Each row comes from the steps of one walk. Every step used is in the known rows, and no mark comes twice. Write the walk behind each row, first mark first.
In the rows, 128 means zero.
Known rows:
lela > nipil: [154 123 122 115 116 157 129 116  89 122  92 151  87 158 117 156 147 118
  69  60  79 136 167 134 141  89 182]
golifi > zeku > dafev: [187 109 146  85 103 121 153 136 156 110  81 126  86 121 110 117 123 159
 104  76 120  75 190 151 112 154 156]
nateku > nuzo: [142  91 116 111 125 102 127 114 114 147  68 135 126 143 108 137 154 139
  66 108  86  78 105 159 147 106 188]
dafev > zeku > golifi: [149  93 123  80 133 114 128  93 125 158  98 135 112 138  93 153 141 159
 120  75  84  87 159 156 106 154 162]
zeku > golifi: [167  93 111 111 135 126 128 104 136 138  88 150 120 155  97 160 144 146
 104  85  91  83 154 163 114 142 194]
golifi > zeku > dafev > nateku > nuzo: [185  78 136  93 114 128 130 112 123 144  43 135 139 158  90 127 160 158
  94  82  82  61 137 151 126 124 153]
nateku > zisu > nipil > lela > balis > golifi > zeku > dafev: [165 111 161  99  97 114 138 123 138 107  90 155  92 111 104 108 135 188
 111  53 139  66 187 135 111 214 151]
vulas > nateku > nuzo: [157  99 126 115 131  87 134 110 106 144  67 145 128 129 108 144 181 149
  87 134  86  65 112 163 149 124 176]
nateku > zisu > nipil > lela > balis: [135 135 149 114 124 125 111 102 109 121 106 180 106 104 108 112 150 159
  98  68  84 121 127  98 114 200 186]
nipil > lela > balis: [133 125 159 103 127 100 121 128 142  97  70 171 102 107 106 129 131 145
  79  74  77 114 131 112 116 177 184]
golifi > zeku > dafev > nateku > vulas: [202 112 126  67 112 117 121 120 128 120  63 106 111 153  64 137 148 160
  89  80  63  96 156 144 126 145 150]
zeku > dafev > nipil > zisu: [142 116 153  80 107 147 126 150 129 101 121 146  94 154 103  91 117 132
  92  63  96 123 176 130 125 164 162]
vulas > nateku: [162 129 139 113 132 107 143 113 116 113  96 140 105 122 108 150 171 147
  99 137  94  89 161 158 130 140 169]
golifi > zeku > dafev > nipil: [157 102 166  90 107 152 129 128 143 116  91 113  89 132 102 103 114 155
  95  71 114  89 196 147  87 154 144]
zisu > nipil: [139 118 137 124 118 168 119  77  95 143 125 136 102 132 108 133 141 151
  92 117 103 116 150 155 114 127 182]
zeku > dafev: [174 103 146 101 115 123 140 134 147 118  79 121 105 126 103 129 105 146
  84  89 104 102 165 151 131 140 187]
nipil > dafev > nateku: [180 101 144  86 123 154 142 108 106 114  92 130 126 157  87 132 138 134
  91 102  87  96 148 127 114 123 141]
nuzo > nateku > vulas: [181 111 102  84 121 103 130 123 106 136  73 112 110 129 105 173 134 153
  56 110  45 123 114 169 142 122 177]
lela > balis > zisu > nipil > dafev: [149 128 150  88 112 130 121  91  95 130 120 129  86 113 112 124 119 154
 100 120 125  79 118 119 106 176 187]
zisu > nipil > dafev > zeku: [134 110 156  61 111 128 142  85  87 153 140 114  86  96 103 111 117 158
 113 107 107 105 143 128 109 150 122]
nipil > lela: [123 128 161 126 111 109 138 126 155 114 103 162 111 109  93 150 128 139
  73 100 114 111 154 117 132 129 154]
balis > zisu: [124 150 129 109 112 104 111 109 131 130 100 109  93 150 108 167 139 143
  68 126 126  68 148 141 124 137 212]
nuzo > nateku > zisu > nipil > dafev > zeku: [154 111 136  61 112 133 150  87  64 170 150 121  98  93 120 115 129 168
 116  96  94 111 133 124 112 163 119]
zisu > nipil > dafev > zeku > golifi: [159  87 135  74 125 129 134  78 105 166 122 137 107 119  92 138 128 165
 137  85 101  84 146 143  99 167 145]
zeku > dafev > nateku: [187  97 152  98 120 160 129 113 129 119  65 124 134 164  82 138 130 147
  91  83  77 105 173 142 116 129 165]
balis > lela > nipil > dafev > nateku: [171  88 156  98 108 177 145 102  82  99  94 143 118 174 104 154 139 131
  94  64  90 126 167 106 120 103 138]
vulas > nateku > zisu > nipil > dafev > zeku: [149 125 145  65 116 115 147  84  68 159 158 123  91  90 105 104 153 167
 134 110 108  97 144 116 116 179 117]
vulas > nateku > dafev > nipil: [165 105 149  96 126 148 108 115  86 150 120  99 101 128 115 131 147 156
  98 104  97  98 160 156  95 147 158]
zisu > nipil > lela > balis > golifi: [106 103 168 120 117 111 116 108 124  94  73 161 103 128 101 145 129 170
  67  88 117  87 154 155 118 180 176]
dafev > nipil > lela > balis > golifi > zeku: [122 109 168  92 106 109 131 127 144  81  73 150  79 132 107 122 147 173
  85  64 129  55 193 153  88 186 131]
nipil > dafev: [164 109 137  86 119 115 158 128 118 111 112 128  96 118 109 121 115 130
  84 112 116  91 135 132 128 132 157]

Write each row's walk:
[183 124 126 109 108 185 124  75  82 152 134 142 116 148  98 105 175 173
 127  74 104  98 173 125 105 170 154]
golifi > zeku > dafev > nateku > zisu > nipil
[119 127 170 138 106 142 126  93 130 134 125 167 110 101  91 144 131 153
  88 109 120 120 152 117 121 137 153]
zisu > nipil > lela
[137 102 165 115 115 125 113 107 115 102  72 161 124 141  89 130 140 181
  84  62 110  86 163 135 119 206 170]
zeku > dafev > nateku > zisu > nipil > lela > balis > golifi
[144 109 137  83 113 102 139 125 132  81  67 141  75 145 119 127 158 170
  85  73 120  49 185 174 101 175 155]
lela > balis > golifi > zeku
[140 109 161  65 103 131 125 155 132  77  98 155  78 157 109  83 127 153
  97  41 107  93 190 142 108 204 151]
lela > balis > golifi > zeku > dafev > nipil > zisu
[107 120 180 126 112 133 122 123 149 116 108 150 111 115  87 135 120 140
  71  91 113 117 165 113 109 135 140]
dafev > nipil > lela
[167  89 127  69 125 123 139  98 102 156 105 145 100 132  97 150 131 148
 125  57  88  94 155 132 113 148 145]
lela > nipil > dafev > zeku > golifi
[153  93 152 100 101 145 160 120  88  93 115 144  86 139 131 148 117 125
  87  66 120 129 159 106 135 107 153]
balis > lela > nipil > dafev
[126 143 143 112 116 143  89  72  96 141 106 131  90 133 113 143 142 163
  92 116 107  90 132 137 101 173 220]
lela > balis > zisu > nipil
[153 106 131  55 118 114 122 107  85 174 127  86  89 111 117 133 132 164
 104  83  89 105 147 148 112 140 145]
nateku > dafev > zeku
[180 112 121  99 113 153 154  97  68 149 148 142 109 109 126 118 134 155
 103 108 110 105 122 126 122 158 154]
nuzo > nateku > zisu > nipil > dafev
[175 127 131 102 118 136 150  93  72 138 157 144 102 105 110 106 157 153
 121 121 124  91 132 118 125 173 152]
vulas > nateku > zisu > nipil > dafev
[148 136 118  91 106 151 134 142  91 102 124 180  80 171 119 127 155 110
  83  46  79 143 168 119 155 121 174]
lela > nipil > zisu
[188 127 104  96 121 160 139 110  65 132 126 148 123 169 100 118 177 131
  99  54  83 113 149  95 137 141 154]
lela > nipil > dafev > nateku > zisu
[105 147 172 139  97 129 110  87 135 141 126 155 104 108  90 161 132 160
  85 122 139  97 149 109 118 148 172]
balis > zisu > nipil > lela
[167  77 136 101 120 146 125  86  84 157  77 140 144 151  90 127 156 148
  90 111  83  77 101 139 129 115 154]
zisu > nipil > dafev > nateku > nuzo
[205  90 111  89 119 144 132 124  79 171 104 105 111 121 149 171 128 163
  81  96  77 109 128 174 116 122 178]
nuzo > nateku > dafev
[146 129 148  98 105 135 129  89  98 138 136 121  89 117 107 134 118 150
  96 134 142  76 130 125 114 151 175]
balis > zisu > nipil > dafev
[131 112 173 114 109 136 113 126 128 142 121 131 109 108  97 137 119 151
  80  82 115 114 156 115 105 141 142]
nateku > dafev > nipil > lela
[165 113 139  57 123 102 128 104  79 171 127  93  91  99 117 140 154 172
 120 103  88  94 153 152 113 155 136]
vulas > nateku > dafev > zeku
[175 118 113  82 126 120 109 108 109 124  73 107 122 166  64 151 158 145
  69  99  47 115 132 145 136 122 168]
dafev > nateku > vulas
[129 117 136 100  95 155 141 136  90  80 130 179  81 178 134 141 149 119
  89  35  96 157 180 109 153 119 171]
balis > lela > nipil > zisu
[160  93 140  92 120 129 104  83  84 154  62 137 136 152  94 131 157 157
  92 108  82  60  87 126 119 150 181]
lela > balis > zisu > nipil > dafev > nateku > nuzo
[160 108 146  98 113 149 145  95  94 130 135 134  95 111 107 116 117 144
  99 122 122 100 132 133 116 139 156]
zisu > nipil > dafev
[198 101 152  86 111 158 138 114 136 113  66 128 118 160  87 128 144 158
 108  73  90  83 192 142 102 141 141]
golifi > zeku > dafev > nateku
[187 112 120  67 122 113 124 115 105 120  83 106 117 151  64 140 143 142
  77 104  60 106 120 131 136 131 151]
nipil > dafev > nateku > vulas
[145 119 148  99 105 132 128  99 111 100  93 166  98 145 101 120 182 186
 107  58 122  58 186 137  96 200 131]
dafev > nateku > zisu > nipil > lela > balis > golifi > zeku
[159 131 163 124  96 155 132  93 123 140 131 171 121 113  84 119 157 173
 120  71 124 102 176  94 112 175 127]
golifi > zeku > dafev > nateku > zisu > nipil > lela
[180 107 152  70 108  94 114 127 140  98  41 127 113 143  58 141 142 176
  83  64  72  85 156 136 124 182 144]
nipil > lela > balis > golifi > zeku > dafev > nateku > vulas
[119 144 178 100 109  98  91 124 153 115  71 132  95 119  99 143 111 159
  78  87 115  79 145 104 101 198 205]
zeku > dafev > nipil > lela > balis > zisu
[124 111 193 121 105 131 126 133 163 117  96 145 113 105  84 127  98 147
  79  81 118 116 173 111 111 149 143]
zeku > dafev > nipil > lela
[170  96 152  91  99 110 153 137 156  97  71 123  87 133 106 128 120 171
  91  77 141  54 203 174 117 161 152]
balis > golifi > zeku > dafev
[169 116 155  86 119 164 111  79  87 127  94 132 117 152  90 132 141 154
 104 106  90  87 132 115  96 164 168]
lela > balis > zisu > nipil > dafev > nateku
[137 109 158  74  96 137 134 153 135  86 114 146  82 161 104  93 127 150
  94  55 124  90 202 148 116 179 139]
balis > golifi > zeku > dafev > nipil > zisu
[169 147 102 114 133 105 143 115  90 129 133 146 113 132 114 124 199 149
 107 105  98  91 152 130 143 170 176]
vulas > nateku > zisu
[120 104 198 116  95 121 133 136 169 101  89 146 102 111  85 128 108 166
  81  73 145  82 199 129 103 164 119]
balis > golifi > zeku > dafev > nipil > lela
[146 121 168 128  93 147 132  95 123 130 122 169 121 122  81 128 155 183
 110  72 140  85 186 111 116 180 124]
balis > golifi > zeku > dafev > nateku > zisu > nipil > lela
[134 112 184  98 122 118 110 134 149  99  65 159 104 104  99 111 107 152
  84  59  81 119 147 107  99 192 174]
zeku > dafev > nipil > lela > balis
[149 114 141 101 102 121 141 108 110 109  93 169  91 121 127 134 166 191
  98  65 121  63 174 152 100 200 137]
nuzo > nateku > zisu > nipil > lela > balis > golifi > zeku
[138 110 149  51 116 100 153 111 106 137 123 109  86 102 104 115 116 147
 101  99 102  99 144 128 117 144 123]
nipil > dafev > zeku
